Each row was made from one small tree. The marks that hang from a mark follow it in brackets, in alphabetical order. Every link used is in the known rows. Write each row's tree.
Known rows:
H[A[K[J[F]] T]]: [ 1.579  2.097 -1.023 -0.631 -0.134 -0.385  0.723 -0.096 -1.851  2.988
 -1.071 -1.007 -1.330 -4.447 -0.561  1.128  1.713  0.828 -0.053  0.547
  0.587]
A[T[H]]: [ 2.729  2.068 -1.303 -0.638 -0.224  1.493  2.312  0.742  0.036  1.562
 -2.409 -1.171 -1.467 -4.508  0.486 -0.143  1.198 -0.198  0.681  1.027
 -0.077]
H[J]: [ 3.041  2.357 -1.944  0.038 -1.150  0.379  2.404 -0.311  0.270 -0.305
 -1.055 -1.487 -1.389 -1.802 -1.383  0.705 -0.236 -0.035 -0.556  0.304
  0.575]
H[A[F T[J[K]]]]: [ 2.993  3.219 -1.567 -0.158 -0.288 -0.400  0.736 -0.268 -1.641  1.685
 -1.883 -1.983 -2.212 -3.902 -0.804  0.530  1.729  1.386  1.573  0.822
  1.246]
T[H K[A J]]: [ 1.627  0.339  0.050 -1.970  0.442 -0.784  4.362 -1.617  1.303  0.277
 -4.052 -0.446 -3.259 -3.411  0.886  0.432  0.979 -1.245  1.057 -0.094
 -1.926]
K[A[T[H]] J]: [ 1.626  0.735 -0.212 -2.380  0.813  0.063  3.888 -1.899  0.229  1.973
 -4.398 -0.369 -3.092 -4.910  1.064  0.208  0.341 -0.113  0.242 -0.363
 -0.403]
H[A J T[K]]: [ 3.089  3.284 -1.102  1.116  0.101 -1.654  2.216  0.083  0.163  0.132
  0.661 -1.765 -2.347 -3.101 -1.398  0.275  2.483  1.318  1.437  1.050
 -0.107]
A[F T]: [ 2.809  2.112 -2.526  0.252  0.411  0.356  1.482  0.937 -0.032  1.904
 -2.086 -1.584 -1.823 -4.929  0.599  0.798  1.284 -0.003  1.036  0.307
  1.836]
A[F K]: [ 1.883  2.486 -2.799 -0.892  0.220 -0.837  1.474  0.989 -0.094  1.934
 -1.232 -1.180 -1.453 -3.534  0.680  1.804  0.567  0.010  0.882  0.695
  1.270]
J[A[F] K]: [ 2.188  2.363 -2.692 -0.549 -2.103 -0.072  2.227 -0.072 -0.174  1.355
 -1.205 -1.357 -1.601 -2.509 -1.256  0.441 -0.938 -1.439  0.287  1.164
  2.557]
T[J[K]]: [ 2.033  2.206 -0.390 -2.163 -1.566  0.630  2.638 -0.115 -0.924 -0.561
 -2.543 -2.704 -1.684 -2.019 -1.483  1.084 -0.618  0.203 -0.075 -0.116
  0.193]
T[J[A K]]: [ 1.652  2.003 -1.137 -1.746 -2.460  1.041  2.945 -0.297 -0.741 -0.691
 -1.869 -2.461 -1.593 -1.775 -1.971  0.044 -0.808  0.019 -0.091  0.419
  1.041]
H[T]: [ 2.041  1.823 -1.190 -0.718  0.080  0.509  2.434  0.709  0.474  0.739
 -1.146 -1.141 -1.302 -3.896 -0.241  0.858  0.362  0.505  0.219  0.238
  0.366]
J[K[A[F T]]]: [ 2.067  2.997 -1.280 -2.084 -0.067 -0.681  3.022  0.192 -0.498  2.157
 -2.841 -1.883 -2.837 -3.762  0.501  1.474 -0.269 -1.015  0.702  0.248
  1.231]
A[F T[H K]]: [ 3.149  1.955 -1.995  0.332  0.716 -0.347  2.350  1.141  0.947  1.574
 -2.524 -1.915 -2.510 -5.406  1.281  0.227  2.772 -0.652  2.241  0.957
  0.458]
T[K]: [ 1.479  1.237 -0.954 -0.349 -0.521  0.219  2.712  0.968  0.326 -0.803
 -1.324 -1.270 -1.711 -2.030 -0.382  1.134  0.775 -1.494  0.784 -0.121
 -0.714]
A[F T[H J[K]]]: [ 3.580  2.720 -1.553 -1.112 -0.113  0.008  2.286  0.277 -0.050  1.774
 -3.485 -3.072 -2.486 -5.407  0.401  0.180  1.653  0.687  1.546  0.956
  1.152]
K[J[A[F]] T]: [ 1.431  0.208 -1.856 -1.267  0.021  0.190  1.874 -1.069 -0.066  0.085
 -1.885  0.447 -1.954 -3.477 -0.354  1.057 -1.204 -0.709  0.127  0.290
  1.509]
J[F K[A[T]]]: [ 1.920  2.032 -0.838 -2.402 -1.208  0.162  2.779  0.227 -0.434  2.244
 -3.377 -2.734 -1.842 -3.749 -0.371  2.262 -0.297 -1.580 -1.569 -0.394
  0.917]
H[A]: [ 2.276  2.288 -1.516 -0.021 -0.889  0.568  0.709 -0.740 -1.201  0.715
 -1.224  0.185 -1.177 -1.724 -1.205  0.698  0.441  0.464  0.448  0.709
 -0.185]
F[T[J]]: [ 1.635  1.982 -0.518 -1.070  0.108  2.018  2.132  0.444  0.442 -2.091
 -2.756 -1.312 -1.019 -2.601 -1.421  1.714  0.200 -0.008  0.472 -0.613
 -0.283]
A[F K[J] T[H]]: [ 2.358  2.012 -1.841 -1.082  1.179 -1.159  2.079  0.319 -0.022  3.804
 -2.431 -1.446 -2.285 -6.682  1.603  0.589  1.997  0.482  1.409  1.067
  1.236]
J[K]: [ 1.999  2.527 -0.878 -1.592 -1.525  0.278  2.285  0.385 -0.818  0.913
 -1.632 -1.499 -1.343 -2.053 -1.112  1.484 -1.172 -1.419 -0.309  0.436
  0.575]
F[T[K[A]]]: [ 0.880  1.940 -0.354 -1.036  1.034  0.750  3.259  0.918  1.228 -1.683
 -2.483 -0.523 -2.032 -2.483 -0.199  2.141  0.692 -1.880  1.286 -0.629
 -1.036]

Which tree is each row?
[ 1.939  1.387 -0.678 -1.685  0.141 -0.142  4.112 -0.305  1.386 -0.146
 -3.427 -0.756 -2.893 -2.657  1.079  0.460  1.215 -1.345  1.480  0.506
 -2.083] : T[H K[A]]
[ 1.423  0.743 -0.957 -1.759  1.539 -0.600  3.035 -2.164  1.058  0.684
 -4.489  0.170 -2.901 -4.074  0.390  1.989 -0.325 -0.543  0.438 -1.284
  0.580] : K[A[F[T]] J]
[ 1.133 -0.542 -0.994 -0.232 -1.385  0.016  2.814 -0.568  0.615 -0.127
 -1.973 -1.407 -1.564 -2.969 -1.260  0.938  0.597 -1.786 -0.779 -0.683
  0.386] : T[K[J[A F]]]
[ 2.641  2.402 -1.141  0.268  0.768 -1.550  1.646 -0.067 -0.006  0.135
 -1.236 -2.189 -2.700 -4.173 -0.534  0.583  3.053  2.168  2.518  0.446
  0.113] : H[A[F] T[J K]]
[ 2.068  2.321 -0.839 -2.692 -0.718 -0.266  3.184 -0.823 -0.423 -0.053
 -3.646 -2.634 -2.736 -2.448 -0.514  1.336 -0.470  0.370  0.440 -0.364
  0.417] : T[J[K[A[F]]]]
[ 1.339  1.571 -1.869 -1.991  1.301 -1.378  1.441  0.338 -0.475  1.605
 -1.506 -0.416 -2.034 -4.318  0.970  2.501 -0.157 -0.116  0.826  0.417
  1.116] : A[F K[J T]]
[ 3.034  3.218 -0.824 -0.642 -0.251  0.956  2.537  0.215  1.184 -0.489
 -2.308 -0.999 -1.197 -2.928 -1.307  1.331  0.155 -1.197  0.460  0.949
 -0.263] : F[T[H[J[K]]]]
[ 2.381  3.132 -0.655 -0.696 -0.807  0.446  1.201 -0.063 -2.074  1.061
 -1.466 -1.809 -1.854 -3.122 -1.274  0.291  1.255  1.185  0.980  0.772
  0.336] : H[A[T[J[K]]]]
[ 1.346  0.918 -0.856 -2.769  0.213 -0.150  1.835  0.143 -0.257  1.556
 -2.242 -0.657 -1.205 -4.177  0.479  2.304 -0.115 -0.586 -0.777  0.584
 -0.386] : A[K[J[F] T[H]]]
[ 1.938  2.984 -2.639 -0.584  0.841 -0.580  1.542  2.069 -0.574  2.957
 -0.934 -1.941 -1.772 -5.363  1.292  1.267  1.735  0.286  1.434  0.865
  1.852] : A[F K T]
[ 2.854  1.934 -1.155 -1.638 -1.322  0.492  1.264 -0.964 -0.440  0.950
 -3.268 -2.145 -1.130 -3.206 -0.871  0.737  1.873  1.677 -0.165  0.951
 -1.045] : T[H[A[K]] J[F]]
[ 2.167  1.892 -1.881  0.397  0.894  0.045  1.747  0.947  1.317 -0.642
 -2.209 -0.958 -1.672 -3.430 -0.212  2.124  1.164 -1.347  1.606 -0.222
  0.612] : A[F[T[K]]]
[ 3.154  2.538 -1.477 -1.205 -1.609 -0.155  1.937  0.310 -0.196  0.189
 -1.334 -2.639 -1.235 -2.235 -1.751  2.460 -0.950 -1.236 -1.808  0.388
  1.018] : H[J[F K[T]]]
[ 2.792  2.627 -1.305 -2.078 -1.107 -0.497  2.792 -0.260  0.046  0.277
 -2.171 -2.434 -2.028 -2.184 -1.094  2.577 -1.099 -1.198 -1.640  0.108
  0.698] : H[J[F K[A T]]]
[ 3.010  1.665 -2.107 -1.139 -1.009  1.173  2.038  0.008  0.713 -0.466
 -1.791 -0.736 -1.212 -2.646 -0.557  0.969 -0.369 -0.776 -0.581  1.437
  0.034] : K[T[H[J[A F]]]]
[ 3.249  1.793 -1.633 -1.429 -0.442  0.902  1.861  0.123  0.612 -0.372
 -2.229 -0.904 -1.271 -2.818 -0.238  1.597 -0.266 -0.632 -0.572  1.095
 -0.499] : K[T[H[J[F]]]]
[ 2.071  2.083 -2.075 -1.313  0.926 -0.042  2.889 -0.118  0.289  1.690
 -3.329 -1.094 -2.907 -4.273  1.401  1.014  0.691 -0.051  1.014 -0.196
  0.938] : K[A[F T]]
[ 3.387  4.283 -2.547  0.669  0.684 -2.512  1.246  0.118 -0.185  2.341
  0.754 -1.698 -2.135 -4.315 -0.539  0.830  2.334  2.497  1.508  1.717
  1.471] : H[A[F K] J T]
[ 1.643  0.363 -1.290 -1.915  0.813 -1.059  3.145 -2.586  0.560  1.442
 -4.344 -0.088 -3.124 -3.769  0.677  1.406 -0.551 -0.155  0.091 -1.077
  0.655] : K[A[F] J]
[ 2.858  1.858 -1.503  0.517 -0.829  0.457  2.187  0.449  1.309 -1.084
 -1.638 -2.355 -0.956 -2.559 -1.918  2.152  0.870 -1.212 -1.119 -0.453
  0.405] : H[J[F[T[K]]]]
[ 1.513  1.717 -1.170 -0.861 -0.622 -0.602  0.649 -0.944 -1.481  2.180
 -1.286 -0.363 -1.083 -2.988 -1.049  1.545  0.792  0.581 -0.484  0.377
  0.137] : H[A[K[J[F]]]]
[ 2.172  2.068 -1.877 -1.314 -2.034  0.357  2.582 -0.463 -0.411 -0.178
 -2.196 -2.574 -1.899 -2.395 -1.592  0.255 -0.449  0.193  0.384  0.471
  1.780] : T[J[A[F] K]]
[ 0.888  2.428 -1.051 -2.869  0.234  0.458  2.037  1.618 -1.126 -0.421
 -0.921 -1.387 -1.446 -2.571  0.270  2.039 -0.216  0.421  0.619  0.642
 -0.377] : A[K[T[J]]]
[ 2.511  3.091 -1.958 -0.859 -1.930  0.140  2.763  0.223 -0.347 -0.399
  0.034 -1.553 -1.696 -1.528 -1.893  0.634 -1.391 -1.109 -0.345  1.433
  1.555] : H[J[A K[T]]]
[ 2.217  1.562 -1.811 -1.972 -2.551  1.091  2.008  0.282  0.025  0.915
 -2.030 -1.548 -0.818 -2.799 -1.314  1.397 -1.166 -2.217 -1.474  1.455
  1.134] : J[A F K[T[H]]]
